What can hang from each mark
z142: z173
z261: z174
z845: z174
z933: z174
z174: z163 z173 z189 z261 z780 z845 z933
z430: z174
z189: z174

Known rows, with every way that one mark hangs from another
z430{z174{z163 z189 z261 z933}}: [-1.14  2.07  0.47 -0.67  1.71 -0.93 -1.24  0.05 -0.91  0.22  0.13 -0.15
 -1.38 -0.85 -0.57  0.99 -1.08 -0.14 -1.68 -0.39]
z261{z174{z173}}: [ 0.66 -3.40 -1.59  0.10 -2.10  0.96  2.95 -0.15  1.08 -1.32  0.21 -0.39
  1.23 -0.53 -0.14 -1.77  0.69 -0.07  2.46 -2.45]
z430{z174{z261}}: [ 0.77 -2.82 -0.99 -0.02 -0.21 -0.60  2.06 -0.34  0.88 -1.69  1.16 -1.16
 -0.89 -0.83 -0.25 -0.55 -1.87 -1.65  1.97 -3.49]
z261{z174{z189}}: [ 1.43 -4.28 -0.51  0.41 -2.38  1.24  1.73 -0.32  1.87 -1.37  0.31 -0.11
  1.24 -1.20 -0.59 -1.19 -0.43 -0.74  1.60 -1.87]
z933{z174{z163 z261 z780}}: [ 0.80 -2.00 -0.11  0.64  1.62  1.07 -0.64 -0.49  0.96  0.43  0.08  0.36
  0.44  0.27 -1.20  0.73 -1.61  0.27  0.76 -0.02]
z174{z173 z189 z845 z933}: [ 0.30  2.35 -0.25 -0.32 -0.60 -1.46  0.69  0.38 -0.29  0.35 -0.14  0.74
 -0.59  0.89  0.85 -0.72  1.12  0.45 -0.51  1.07]
z430{z174}: [ 0.83 -5.00 -0.97 -0.02 -1.35 -0.29  2.36 -0.39  1.69 -2.34  1.14 -1.02
  0.79 -0.12  0.44 -1.23 -0.55 -1.86  2.58 -4.61]
z933{z174}: [ 2.05 -5.88 -1.55  0.36 -2.09  1.15  2.57 -1.27  3.13 -1.38  0.70 -0.05
  1.11  0.75  0.02 -1.03 -0.81 -0.59  3.35 -3.61]
z174{z173 z189 z261 z845 z933}: [ 0.09  4.49 -0.32 -0.17  0.72 -1.70  0.28  0.44 -1.28  0.94 -0.16  0.50
 -2.28  0.10  0.20 -0.21 -0.26  0.69 -1.15  2.33]
z174{z261 z780 z845}: [ 1.38 -1.17  0.16  1.21  1.10 -0.57  0.70  0.41 -0.07 -0.35  0.33 -0.56
 -0.30  0.40 -0.96  0.04 -2.21 -1.20  1.39  0.32]
z430{z174{z845 z933}}: [ 0.06 -1.16 -0.03 -0.26  0.02 -0.60  1.70 -0.33  0.21 -0.80  0.63 -1.16
 -0.36  0.68  0.13  0.35 -1.42 -1.81  1.48 -2.90]
z142{z173}: [ 1.10 -4.67 -1.66  1.68 -1.73  0.67  3.22 -0.17  1.03 -2.28 -0.52  0.66
  0.82  0.80  0.60 -1.84 -0.21  0.06  3.13 -3.97]
z933{z174{z173 z189 z261 z780 z845}}: [ 1.49  2.34  0.53  0.11  1.08 -0.14 -0.45 -0.15  0.14  1.65  0.26  1.52
 -1.34 -0.04  1.26  0.53 -0.61  0.73 -0.85  3.75]
z174{z163 z261}: [ 0.46 -2.15 -1.14  0.97  0.14 -0.50  0.69  0.13  0.10 -1.40 -0.13 -0.10
  0.43  0.60 -1.13 -1.02 -0.85 -0.25  1.11 -1.85]
z845{z174{z163 z173 z189 z780 z933}}: [-2.21  2.83  1.01 -1.07  0.06  0.36 -3.14  0.20 -0.39  0.96 -0.66 -0.03
  0.41  0.13  1.03  0.73  2.21  0.86 -2.65  1.29]
z430{z174{z173 z189 z780 z845 z933}}: [-0.67  3.40  1.40 -1.00  1.72 -1.36 -0.72  0.59 -0.80  1.26  0.47  0.14
 -1.00 -0.18  1.22  0.95  0.64 -0.30 -1.75  1.77]
z189{z174{z173 z261 z780 z845 z933}}: [-1.02  3.57  0.39 -0.54  0.19 -0.83 -0.36  0.32 -2.26  1.23  0.42 -1.49
 -1.88 -0.40 -0.95  0.99  0.78  0.80 -0.30  3.56]
z933{z174{z173 z189 z261 z845}}: [ 1.81  1.77 -0.64  0.14 -0.38 -0.42  0.86 -0.54  0.37  0.78  0.16  1.62
 -1.64  0.17  1.88 -0.39 -0.40  0.75 -0.13  2.20]
z430{z174{z173 z261}}: [ 0.26 -0.50 -1.35 -0.47 -0.04 -1.23  2.06 -0.03  0.03 -1.16  1.03 -0.54
 -1.38 -0.71  0.77 -1.09 -0.29 -0.60  1.18 -2.19]

Rows
[-0.63  0.15 -0.89  0.34  1.11 -0.49  0.13 -0.01 -0.55 -0.22 -0.35 -0.67
 -0.45  0.53 -2.29 -0.03 -1.18  0.25  0.44 -1.54] : z174{z163 z261 z933}
[-0.61 -1.85  1.09  0.05 -1.12  1.00 -2.61 -0.07  0.93 -0.56 -0.23 -0.16
  1.73  0.15  0.97  0.20  0.96 -0.70 -1.08 -0.34] : z845{z174{z163 z189 z780}}
[ 0.77 -1.53  0.53  1.03 -0.81  0.91  0.07  0.13 -0.29 -0.48 -0.69  0.80
  1.72  0.03  0.31 -0.25 -0.16 -0.36  0.02  0.26] : z261{z174{z163 z189 z845}}
[ 0.61  1.35  0.95  0.24  1.07  0.08 -1.60  0.13  0.11  1.50 -0.41  2.33
  0.92  1.16  2.05  0.46  1.42  1.05 -1.42  3.28] : z933{z174{z163 z173 z189 z780 z845}}
[-1.13  1.85 -1.26 -0.86 -1.37  0.15  0.60 -0.61 -0.13 -0.13 -0.07 -1.60
 -1.71 -0.28  0.08 -0.28 -0.33  0.02  0.38 -1.66] : z845{z174{z173 z261 z933}}
[-0.37  0.82  0.80  0.40  0.22  0.86 -0.42  0.08 -0.85  0.61 -0.99  0.32
  0.75 -0.01 -0.90  0.81 -0.57  0.07 -0.71  0.71] : z261{z174{z163 z189 z845 z933}}
[-0.42 -1.27 -0.13 -0.75 -2.71  0.78 -0.28 -0.80  1.62 -0.92  0.14 -1.26
 -0.03 -0.12  0.40 -0.10  0.01 -0.84  0.20 -2.33] : z845{z174{z189 z933}}
[-1.46  2.24 -0.14 -0.92  0.18  0.36 -0.70 -0.11 -0.37  0.73  0.05 -1.77
 -1.46 -0.53 -0.47  0.59 -0.34  0.01 -0.32 -0.14] : z845{z174{z173 z261 z780 z933}}
[-0.21 -0.39 -0.17  0.63  0.41 -0.46  0.27  0.11 -0.59 -0.51 -0.70 -0.18
  0.85  1.87 -0.77 -0.02 -0.33 -0.41  0.72 -1.39] : z174{z163 z845 z933}
[ 0.24 -2.55  0.99  0.61  0.27  1.41 -1.03  0.40  0.53 -0.16 -0.32  0.39
  2.18 -0.96 -1.04  0.19  0.23 -0.05 -0.39  0.51] : z261{z174{z163 z189 z780}}
[-0.61  2.24 -0.22 -0.51  0.92 -1.51 -0.68  0.48 -1.04 -0.19  0.26  1.03
 -0.98 -0.78  1.60 -0.54  0.89  0.40 -1.83  0.44] : z430{z174{z163 z173 z189 z261}}
[ 0.88  2.97 -0.20  0.34  0.71 -0.47 -0.73 -0.27 -0.65  1.21 -0.51  2.28
 -0.89  0.71  1.98  0.04  0.20  1.36 -1.40  3.09] : z933{z174{z163 z173 z189 z261 z845}}
[-1.31  1.73  0.60 -1.25 -1.05  0.39 -1.62 -0.07  0.61  0.69  0.10 -0.75
 -0.31 -0.36  0.80  0.33  1.58  0.24 -1.35  0.55] : z845{z174{z173 z189 z780 z933}}
[-0.85 -0.25  1.28 -0.01  1.30  1.40 -1.55  0.37 -0.05  0.96 -0.59 -0.08
  1.32 -0.97 -2.23  1.25 -0.07  0.44 -1.12  0.75] : z261{z174{z163 z189 z780 z933}}
[-1.09  4.08  1.28 -0.01  2.05 -1.22 -2.17  1.08 -1.64  1.52 -0.75  1.21
  0.35  1.06  0.25  0.59  1.59  1.05 -2.52  3.31] : z174{z163 z173 z189 z780 z845 z933}
[-1.31  2.70  1.50 -0.61  3.35 -0.79 -2.54  0.49 -1.12  1.16  0.27 -0.19
 -1.13 -1.10 -1.18  1.85 -1.04 -0.12 -2.49  1.11] : z430{z174{z163 z189 z261 z780 z933}}
[-0.74 -0.15  1.14  0.60  1.81  1.44 -0.53  0.36 -1.08  0.95 -0.83 -0.65
  1.49  0.43 -2.15  1.56 -1.25 -0.29  0.23  0.41] : z261{z174{z163 z780 z845 z933}}
[-0.27  2.59  1.12 -0.35  0.85  0.54 -0.19  0.59 -0.71  1.69 -0.33  0.21
 -0.07 -0.68 -0.50  0.81  0.32  0.44 -1.01  2.75] : z261{z174{z173 z189 z780 z845 z933}}
[ 1.60 -1.61  0.22  0.75 -0.48  0.56 -0.30 -0.69  1.08  0.01 -0.39  1.80
  1.12  1.42  1.65 -0.01 -0.08  0.05  0.08  0.47] : z933{z174{z163 z189 z845}}
[ 0.46 -3.07 -0.07  0.56 -1.20  1.20  0.25 -0.02  0.81 -0.97 -0.43  0.48
  1.87 -0.63 -0.45 -0.68  0.33 -0.15  0.33 -1.13] : z261{z174{z163 z189}}
[ 0.16 -0.93 -1.63 -0.34 -2.82 -0.77  1.56 -0.22 -0.39 -1.24  1.03 -1.12
 -1.06 -0.93  0.07 -1.50  1.85  0.60  1.54  0.33] : z189{z174{z173 z261}}
[-1.94  0.94  0.17 -0.89 -0.44 -0.23 -1.35  0.30 -1.37  0.43  0.18 -0.98
  0.75  0.18 -0.98  0.32  3.30  1.50 -0.62  1.65] : z189{z174{z163 z173 z780 z933}}
